Every row comes from one small tree of marks. Brackets hold a mark, then the marks that hang from it, in the order of their numbers. Every link used is in the known rows. Which tree was each row made from?
Known rows
{j550 {j791 {j608 j55} j816}}: [ 14 -39 -24   5  35 -31  17  -9 -29  33  -8  32   8  20   1   7  14  26
 -42  64  33  -3   3  -2 -26  -8  -5   4   6  24  -7  -1  -4 -10 -18  19
   0  28  -5  -7  71   5   4 -43   7  12  21  -2  -4  17   2  26]
{j791 {j608 {j55 j297}} j816}: [ 12 -19 -34  14  22 -29  -3  23 -36   7   2  19   8  18  23   9  36 -13
 -61  54  -5   4   6   8  17  34 -37  -1   1  21   1 -26   2   3  -8  14
  26  38 -14 -19  49  10   4  10  11 -14   8  -4  -4  27   8   6]
{j816 {j791 {j608 {j55 {j297 j232 j640}}}}}: [-43   0  54 -27  -1  10  -7   8   6 -37 -25 -18   4   0  14  -1  -5  15
  -6  23 -21  -8 -14  42   0  35  -5   7 -11  25   2 -14  20  -2 -40  17
  33  12  39  23 -26 -13  13  13 -11 -24  -7  24  12  -5  10  22]
{j816 {j791 {j608 {j55 {j297 j775}}}}}: [-24  -9   8   3  23  -9 -16  15  -3 -11   3 -24  -1  24  31  -4 -19  23
 -33  45   7  10  18 -12   6  39   1  -1 -15  23 -18 -21   2  -3 -32   3
  52   6 -17  29  24 -13  -5   5  18   3   5   7  -8  14   5  -6]
{j232 {j297 {j55 j608}}}: [  4  31   4  12 -16 -18  29   0  17  41   6  23 -11 -31   1   8 -10   1
  74  10  27  -4  36  -8   6 -37   2  21  20  18 -16  -9  10  35  -3  24
 -15 -18 -25 -10  -1  -8  16  20   9  30  48 -13  -5  10 -38   7]
{j775 {j297 {j55 j608} j232}}: [-23  12  13  19 -14  -9  48   2   7  17  -9   2  -6 -33  -3  28 -19  12
  52  -3  -7  18  30  20  19 -21  15   6  -7  31  14   2  -8  33  -4   5
 -11 -17  12  -8 -53 -25   8  11 -13  11  42 -41 -10 -22 -42 -11]
{j775 {j297 j55 j232}}: [-16  14  19   0   3  20  34  -3  12   6   5   5  10 -33  -5  29 -29   0
  38 -27 -21  23   8  24  12 -24  13 -10   0  29  24 -20 -16  11   0 -11
 -26 -25  11   2 -44  -3  -1 -13 -16 -11  26 -27   4 -29 -39 -17]
{j297 j55 j232 j640}: [  2  39  60 -25 -29  21  -1 -34  18  -6  -8 -30 -11 -17 -12  -3 -23  -8
  34 -32  -3   0   6  30 -22 -12  34   4   3   0  26  14   5  -4 -19  10
 -25 -17  54  11 -44   2   8  -1 -20 -32   5  12  -8 -29  -3  -3]
{j816 {j791 j608}}: [-25  -9  24   3  46  -2  18   6 -10   1   9  11   7  23 -11  29 -21   5
 -25  31 -28  -3 -20  -7 -32 -22  -2  35  31   9 -25   2  -6 -20 -22  10
 -41  -5 -54  17  66  -2  10 -13   6   8   6   1  25  26  -9  16]
{j297 j232 j775}: [  2   6  13   7  -1   9  -8 -26  17  -7  -4 -42 -17  10 -15   2 -14  -5
  16 -31  -1  23 -16 -15 -26   4  30  -1  14 -32  15  24 -30  -4  19 -32
 -39 -30  16  -8 -30  -4 -19 -17   4 -21 -10  -7   1 -33 -27 -18]
{j286 {j250 {j791 j608}}}: [  9 -30 -10   2  21  14   2  25  -8   5  33  52  35  14  -1  -3  17  10
 -22 -14 -30   2 -26 -16  -1 -51  11  14  26  10 -38  16  24 -23  10  18
 -30  -3 -45  14  49   3  31  -9  22  39   2  20  10  28  21   3]
{j772 {j250 {j791 j816}}}: [ 19 -43 -39  -1  34  -7 -15  -6  -4   0  -6  24  11 -10 -19  21   9  -9
 -53 -19   1  -7 -46   1   4 -42  -8   9   4 -43  28 -13 -10 -25  46 -34
 -36   4 -45  -4  31   8  -3 -30  -6  17 -22  -8  23  20   0  -5]
{j608 {j55 {j297 j640}}}: [-17   9 -15 -34 -26  12  -1   3   6 -28 -17   0  -1   1   8  13   9 -10
  14  11   9 -14  19   6 -18  28 -18  -2   6  42  -4 -40  -9   7 -25  13
  17  12   1   7 -19  29 -10 -16  -4  -9 -11  15   6  19  30  15]
{j791 {j608 {j55 {j297 j232 j640 j775}}} j816}: [ -1  11   5  11  -9  -4 -34  -8 -21 -13 -10 -54 -15  15  25 -39  26   2
 -48  14   2  12   4  21  21  63   7 -31 -39 -15  28  21  23  -2 -11 -10
  53  24  94 -11 -40 -19  -3  33 -11 -48 -32  14 -28 -44  10  -9]
{j608 {j55 j297}}: [ -1 -15 -26  -6  -6  -2  19  11   9 -10 -13  26   4   5  10  30  15 -11
  14  23   9   5  12  -5 -14  21 -22   9  11  37 -10 -48 -16  21  -3  10
  25  -2 -39   6   7  29  -6 -21  18  -2  15  -7   9  36  15  -2]
{j775 j297}: [-23   0 -32  -1  20  23  42   8  -1   2   8  35  13  -4 -19  50  -5  -7
  15  -4 -40   5   1 -10 -21 -24 -14   8  45  33 -12 -34 -32   3  11 -15
 -53 -10 -65  -6  18  24 -22 -32   0  13   2 -21  31   4 -25 -11]
{j286 {j250 j772 {j791 {j608 {j55 j297}} j816}}}: [ 22 -48 -50   7  41  -3 -23  49 -34  35  33  70  45   4  24 -27  49   3
 -47 -12 -13 -30 -28 -16  56  -9  -9 -23 -31 -13 -24   9  30   9  35   2
  68  34  -8  10  48   8  27   9   9  24 -19  20   4  48  57   0]
{j772 {j250 j791}}: [  5 -34 -11 -12  17  15  -3   2  13 -14 -14  33  14 -15 -21  29  -6   0
  -6 -21 -18   6 -33 -13 -20 -41   2   7  20 -13   7 -21 -18 -21  38 -21
 -28 -15 -67  14  19   5  -1 -48   3  29   5  -1  24  30  -1   4]
{j550 {j791 {j608 {j55 {j297 j232}}} j816}}: [ 14 -38  -4   6   2 -16   6  -1  -9  -7 -11  21  13   2   7  -3   9  12
 -20  41  21   3 -14  38   4  34 -28   1 -39   7  22 -18   7   3  -8   9
  27  28  27 -24  13 -17   3 -13  -3 -28   9 -24  -8   4  12  20]
{j55 j608}: [ -9  -4 -15  16 -12 -26  38  -6  -4  11 -20   8 -12  15 -24  45   1  -9
  20  25   4   6   2 -18 -25 -24 -10  36  34   3 -29   5 -26   2  -1  14
 -35  -6 -48 -16  30   2   2   2  14  28  25 -27   5  24 -16   6]
{j608 {j55 {j297 j232 j775}}}: [ -6  -7   0  -4 -22   7 -14  -9  22 -21 -18 -35 -10   9   7 -16   0   0
  17  -5  20  32   8  -3   6  43   1 -12 -10   3  16 -19 -17  21   8 -19
  49 -12  24   3 -60  -5 -14 -13   4 -30  -2 -10 -24 -11  -1 -14]
{j772 {j250 {j791 j608 j816}}}: [ 26 -40 -23  27  53 -18 -22  12 -21  15  -4  33  17  -3  -1   7  19  -2
 -77   8 -21   5 -33  -3  10 -31  -9   0   8 -39   9   1  13 -34  34 -12
 -14  19 -46  -8  60 -10  10 -14   5  27  -6   0  12  22   1   8]
{j250 {j791 j608}}: [  4  -6   8 -20  37  -1   2  27   0   2  10  21  10   1   3  -4  -6  -8
  -2   9 -15  13 -19 -14 -20 -23 -16   8  30  12 -28  26   7 -23  10   9
 -31   4 -46   1  57  13  10  -7  27  32  15   0  13  16  19   9]

Write each row's tree
[ -9   3 -23  32 -40 -20   4   8   9 -14  -4 -20 -17  26  -1  19 -17  -7
  15   7  15   4  32 -22  -2  27 -23  19  -9 -20 -20   1 -17   8   4   0
   9  -2 -31  -8  -3 -18 -14  19   7   4 -12 -31  -4   9  -8 -22] | {j55 {j297 j775} j608}
[-15   4  16 -34 -39  21  -2  -9  17 -37 -25 -11  -6 -11   1  -3   7 -12
  30 -13  -2   3  -4  31 -11  39 -11 -10  -8  27  18 -24   0  20 -13   1
  18   2  46   2 -61  18  -2  -5 -20 -35 -15  10   2  -1   9  10] | {j608 {j55 {j297 j232 j640}}}
[ 20 -18  -5   0  70 -18  -6  25 -25  35  30  35  17   5  -2 -19  12 -15
 -26 -13  -9 -16 -38 -22  16 -23 -20  -3  -9 -39  -6  62  -1 -25  42 -12
 -19  22 -25 -14  83  18   2  10  12  23  -3   2  10  22  22  15] | {j250 j772 {j791 j608 j816}}
[ -2   3  11  12 -28  20 -19  -6  23 -25  -3 -44  -7  10  -4  -8 -19 -17
  32 -38  -5  24  -5  -4   0  37 -11   1 -11 -32  19   0 -20   7  18 -29
  -5 -18   5 -17 -47  -8 -24   3  -2 -45 -25 -22  -2 -22 -15 -32] | {j55 {j297 j232 j775}}
[ 12 -54 -32   7  48 -23 -25   6 -24  16 -19  37  15 -10  14   3  39  15
 -83  36 -14  10 -18  -1  10 -24   9 -20   6   4  16  -4  10 -14  18  -9
  25  25 -22   4  40  -1  16 -25  16  37  14   7   2  27   5  23] | {j772 {j250 {j791 {j608 j55} j816}}}
[ 14 -15 -14  -8  55 -21  -6  17 -20   7  23   6   4   6   0 -10  11 -16
 -46  14  -1   1 -21  -7   9 -26 -16  13  15 -19  -4  33  11 -25  23  -3
 -36  22 -25 -12  71   9   9   2  15  17  -7 -13   7  11  13   5] | {j250 {j791 j608 j816}}
[-29  36  29   1 -40  10  37 -17   8   0 -22 -18 -12 -35  -9   8 -15  16
  52 -17 -16  -5  27  41  17 -17  16   4 -13  32   9   7   4  23 -24  10
  -8 -13  50   6 -73 -15   5  15 -31   0  28 -21  -4 -43 -28  -4] | {j775 {j297 {j55 j608} j232 j640}}
[  4 -24 -30  19  47 -39  14  -7 -39  27  -2  15  -7  18  10  12  32  -1
 -66  55  -7   7   5 -11  -6  -5  -3   3  28  19   1   0  -5  -4  -9   5
   6  28 -12 -17  65  15  14  -2  16  11  21  13  -7  17  -9  21] | {j791 {j608 j55} j816}
[ 16  54  13  -2   7   5  -8  -7  23  35  31 -15 -17 -16  13 -27 -33   1
  54 -28  20   4  37 -25   1 -13  27 -11  19  -8   6  -8  -6  11   4  -2
  -8 -39  -7   6 -14   5  -6  -3  12   0  23  14  -5 -23 -25  -6] | {j232 {j297 j55 j775}}
[-39  11  51 -13 -11  19 -39  -3  11 -41 -14 -59 -14   5  20 -28 -18  25
 -15  17  -2  -1   0  27   6  56  13 -21 -26  11   4   3  29  -2 -40   2
  49   6  57  30 -46 -27  -2  17  -4 -28 -18  26 -15 -29  16   2] | {j816 {j791 {j608 {j55 {j297 j232 j640 j775}}}}}
[-18  39  36 -16 -19  38  19 -16  13  -6   0 -13   3 -35 -11   8 -27   5
  41 -29 -19  -2  14  38   5 -12  17 -18  -3  27  34 -10  -8   2 -15  -5
 -25 -16  45   9 -69   8  -1 -11 -33 -20   5  -5  17 -54 -24  -6] | {j775 {j297 j55 j232 j640}}
[-15  27  12  14 -74   4 -11 -12  24 -33 -21 -60 -28   2 -10  -8 -15  -1
  36 -22   9  -1   3  14   2  42 -11   1 -36 -33  -5  22   5   5  -9  -7
  11  -9  47 -18 -73 -29 -18  37 -21 -26 -30 -16 -19 -29   1 -16] | {j55 {j297 j232 j640 j775} j608}
[ 31 -36 -32  15  37   7  -7  14 -33  20  37  40  28  17   0 -14  34   2
 -72  -7 -16 -11 -38  -6  19 -46  10  13   2 -20 -15  23  40 -26  22   7
 -30  19 -24  -2  58   3  26   5  14  24 -20  12   9  16  16  -2] | {j286 {j250 {j791 j608 j816}}}
[ -4  41  26   6 -39 -22  21 -29   7  10 -14 -10 -10  -4  -6   9 -13   4
  27   6  15 -21  34   7 -23 -21  17  19   3  22 -14  17   0  -2 -36  33
 -10  -3  14  10  -5  -6  17  18 -12  12  21   5 -13  -3  -2   7] | {j297 {j55 j608} j640}
[  0   0 -21  -8 -12   4  -9   5  14  -6  -4 -14  -8  12  12  -2  -2  -1
  -2  11  18  13  28 -30   2  36  -6 -11   9  16   3 -32 -24  15  -8  -8
  42  -1 -14   8 -11  15 -19 -13  15  -5  -1  -4 -19  12  13 -12] | {j608 {j55 {j297 j775}}}
[ 39 -39 -36  -2  41  12  -8  10 -21  35  45  60  35   6 -19  -7  22  -2
 -21 -62  -2 -36 -56 -33  24 -56  26   5 -11 -61 -15  24   5  -9  52 -22
 -26   8 -24   4  46  21   5 -20   1  31 -36  17  19  28  31  -2] | {j286 {j250 j772 {j791 j816}}}
[ -1  66  22  -7 -41  -5 -11 -20  21  28   0 -35 -40 -17   6 -34 -23  11
  65 -14  40 -15  48  -6  -4 -12  23 -12  -7  -8 -11  27  17  13 -20  18
   7 -25  34  11 -45 -17   1  25  -7  24  28  17 -24 -29 -20   3] | {j232 {j297 {j55 j608} j640 j775}}
[ 13 -13 -31  31  20 -29 -23  10 -31  14   5 -25  -2  27  30 -14  22  -7
 -64  40   8  16  17 -19  26  49 -14 -15 -14   0   9 -11   7  -2  -2   0
  54  26  11  -9  27  -8  -8  25  11 -18  -3   1 -23   2   2 -11] | {j791 {j608 {j55 {j297 j775}}} j816}
[ -4  46  -4 -20 -17  34 -16  -9  27   6  11 -21 -23  -2 -10 -20 -14  -1
  43 -34  -1 -19   8 -17 -32  -6   7 -15  24 -16  -5   8  -5  -2   6 -17
 -42 -23   5   1 -24  19 -27  -2  -1   2 -19  24  14 -27  -7   9] | {j232 {j297 j640 j775}}
[ 11  74  30 -25 -26  22 -27 -20  26  16  25 -31 -17 -19   4 -33 -34   2
  56 -35  20 -15  33  -8  -8 -10  33 -22   0   0   5   4   9   1 -14   4
  -8 -30  33  18 -37   3  -9  -2  -5  -4   5  33  -8 -42 -10   1] | {j232 {j297 j55 j640 j775}}
[ -7  30  23  -8 -51  34 -21 -13  23 -53 -10 -59  -8   9 -11 -13 -22 -15
  31 -40  -4   2  -3  11  -7  46  -5  -2 -20 -32  19   6  -7  -8   2 -22
  -4 -18  46  -3 -64  -9 -27  15 -21 -52 -49   1  -8 -37   6 -17] | {j55 {j297 j232 j640 j775}}
[-18  13 -12   7 -59  -6  19   7   8 -30 -20   2  -3   6 -18  28  -1 -11
  31   6  -9 -22  11   3 -14  21 -41  29  -7   2 -21  -9   0  -3 -15  24
  -8   8 -14 -14  -9  -1 -10  21 -10  -1 -15 -19  14  16   9   4] | {j55 {j297 j640} j608}
[-13  16  17 -24 -44  24 -18 -15  24 -29 -20 -51 -16   3   7 -26  -4   2
  20 -18  13  13  16  16  -8  53  13 -25 -19   3  15  -9  -6  10 -11 -13
  52  -4  68   9 -76   0 -16   6  -9 -36 -16  15 -15 -27  14  -9] | {j608 {j55 {j297 j232 j640 j775}}}
[ -7  14  33  15 -24 -23  37 -23  11  10 -17 -15  -8 -14  -5  10  -9   0
  47   6  10  15  22  14   1 -22  14  26  -4  -2   5  19  -6  17 -11  17
  -1 -17  18  -9 -30 -19  22  18   6   3  44 -24 -21 -15 -24  -6] | {j297 {j55 j608} j232}
[ 34 -41 -30  22  56   3  -9  29 -38  44  43  61  40  12  -6 -14  32   3
 -37 -38 -27 -33 -51 -26  33 -45   8  -5  -8 -52 -27  44  24 -23  42  -3
 -11  20 -22   0  72   6  23   5   5  31 -27  21  12  33  29   2] | {j286 {j250 j772 {j791 j608 j816}}}
